Known rows, with every step that occurs:
p, w: [ -3  11   2  10  -3  -2 -16  13 -31  37  18   7   7   2  36  14 -20   2
  -4  21 -12]
f, h, p, w, y, z: [ -9  34  -8  -5   2  -6  -5  25  23  63  22   8  38  30 -45  12  17 -15
   8  41  17]
f, h, p, w: [ 24  37 -25   9  22 -12 -18  -2  -3  51  22  19  14  17 -39   9 -28 -42
   8   0  22]
w, f, h, y: [ -6 -22  14  10   4   2 -33 -36 -24 -34 -34 -29  -6 -15 -58  -7  -7 -19
   0 -17  24]
y, z, h, f: [-16  -5 -11 -37 -15  34  27  11   2 -14  -1 -43  -6 -35  -4 -28  29  23
  16   9 -12]
z, h, p, w: [ 11  55 -15  16   9  -8  13  -1  17  30  31 -27  26  18   3   0   2 -29
   0  33  -1]
f, h, p: [ 31   7  -8  -8  12   3 -32   2   9  19   5  26  -9  -8 -26  -6 -26 -29
  13 -26  33]
z, h: [  4   0 -11 -16  -6  -1  16  -2   4 -10  17 -12   1 -12  39  -8   0  17
   6 -14 -16]
w, y: [-12 -24  41 -33 -13  33 -33  17 -26   6  -5 -13   3  -4  56  19   8   8
 -11   1  -2]
z, f, h, p: [ 34   2 -25   5  13  10  12 -16  14  -6   6  19 -35  -4  -9   0 -20 -12
  -2 -52   9]
w, z: [  8 -40  38 -11 -13   3 -21  33  -8 -41 -23  31  -3 -27  50  -7  -5   2
   3  -6  12]
p, w, h, y, z, f: [-30   4  -3  25 -33 -21 -10 -16  14  -8   1 -17  12  -3 -10 -11  30  27
  -3  68 -38]
h, y, z, f: [-21 -12  10  19 -34  16  24  11  -6 -40  -4   8 -23 -43  32 -25  37  52
 -11   6 -16]
y, h, p, w, z, f: [  3  19  10  27  33 -23  16 -11  43  12 -11  10   1  49 -16  -4   8 -23
  -6  -1  -2]
f, h: [  9 -16 -18 -21  13  -3 -10  -5 -19   9   5  31  -8 -10   2   1 -34   7
  14 -47   8]
p, w, y, z, h: [-40  33  -7 -13 -14  -6  46  16  14  36  28 -37  47  21  15   8  40  33
   2  56 -29]
w, f, h: [ 13 -34  -1  -1   5 -10 -29 -31 -14 -15 -23 -11 -14   4 -34   3 -33 -12
  11 -33   8]
p, w, z: [ -1 -10  23   7  -1 -13  -6  28 -17  -4  -8  25  20  -1  31   8  -6 -11
  -2  34   5]
z, f: [  6 -24   2   8 -17  20  14  -4 -22 -22   5  11 -43 -15  64   6  -9  29
  -8 -33 -24]
p, w, y: [-22  12  25 -10   0  19 -18  13 -36  33  12 -19  24  17  39  30   1  -3
 -15  34 -12]

Rows:
[ -1  54 -26  21 -18 -19  24  21  45  39  38  -8  34   3  -7 -15  24  -1
  15  59  -2]
y, z, h, p, w
[ -3 -15 -18  -5  11   7  29 -24 -29 -34  -6   6 -22 -21  -7  -4  -4  15
 -14 -54  -1]
z, f, h, y
[ 11 -21 -36  -7  15   1  31 -24 -11 -15   4  22 -35  -3  13   4 -28  25
  -1 -70 -16]
z, f, h
[ 14  17  28  45 -11  -1 -56 -10   1  11  -2 -36   0  22 -21   9 -12 -53
  -2  45  16]
h, p, w, f
[ -4  -2  -1 -16  12   3 -20  -8 -32  -7 -10  12   4 -24 -24 -15  -8  -2
  -1 -30  18]
f, h, y
[-36  18  18  -4 -21   2  -4  39 -11  39  15  -9  30  13  27  18  28  30
  -1  60 -16]
p, w, y, z
[-25  -8  25   8 -35  11 -19  31 -14 -12  -6  13   1 -46  22 -32  33  36
   2  26   7]
h, y, z
[  4   6  -9  -8 -13  16  28  12  31  -1   3   6 -10   7 -19   3  23  14
  -2 -12   5]
w, y, z, f, h, p
[ 41 -22  -5   2  11  -2  24  -3  29 -48 -18  40 -22  -3 -16  -5 -14 -20
  -4 -44  27]
w, z, f, h, p
[ -7   0 -15  13  26 -14  50 -13 -19 -37 -25   9  10   0 -34   5   0  -6
 -15 -12   5]
p, w, z, f, h, y
[ 10 -12 -31   9  28 -24  56 -11  -9 -22 -12  28  -1  16 -15  21 -23   4
  -6 -27  -9]
p, w, z, f, h
[  1  -9 -43  -1 -13 -11  46  -3   8  -4  10  34 -28 -16  -3  -8  -6  55
  13 -39 -19]
y, z, f, h
[-43 -19  45 -65  35  55 -38  -9 -20  24 -27 -56  -6  18 -14   0  25 -13
  -4 -24  -1]
w, y, h, f
[ 28  -1  16  -3  -3  -2   6  22  45 -40 -12   0  15 -12  12 -21  15 -27
   3   8  29]
w, z, h, p
[ 23  -8  28 -10 -21  -5 -98  -6  36   0   1  -5  -3  -5  -1  -9 -14 -37
  11  34   4]
w, h, p
[ -6  29  24  41  25 -25 -61 -41  33  53  -8 -47  10  60 -58   0  -4 -48
   7  25   7]
y, h, p, w, f
[ -4  -8  20  35  -5  -9 -36 -21 -31   7  -6 -32  -1  15   2  21 -18 -15
   0  32  -9]
p, w, f
[  8  24 -17  -5  23  17  26 -19   2  23  14 -17   5  39 -24  33  -4 -31
 -19  -9   1]
z, f, h, p, w, y
[ 21 -38 -10 -13  16  -8  39  -4   2 -56 -26  40 -23  -6   4   3 -20  15
  -1 -56   3]
w, z, f, h
[-13   6 -18  -9 -28  -8  31  15  24   2  23   3   7 -19  26 -26  22  49
  16  10 -17]
y, z, h
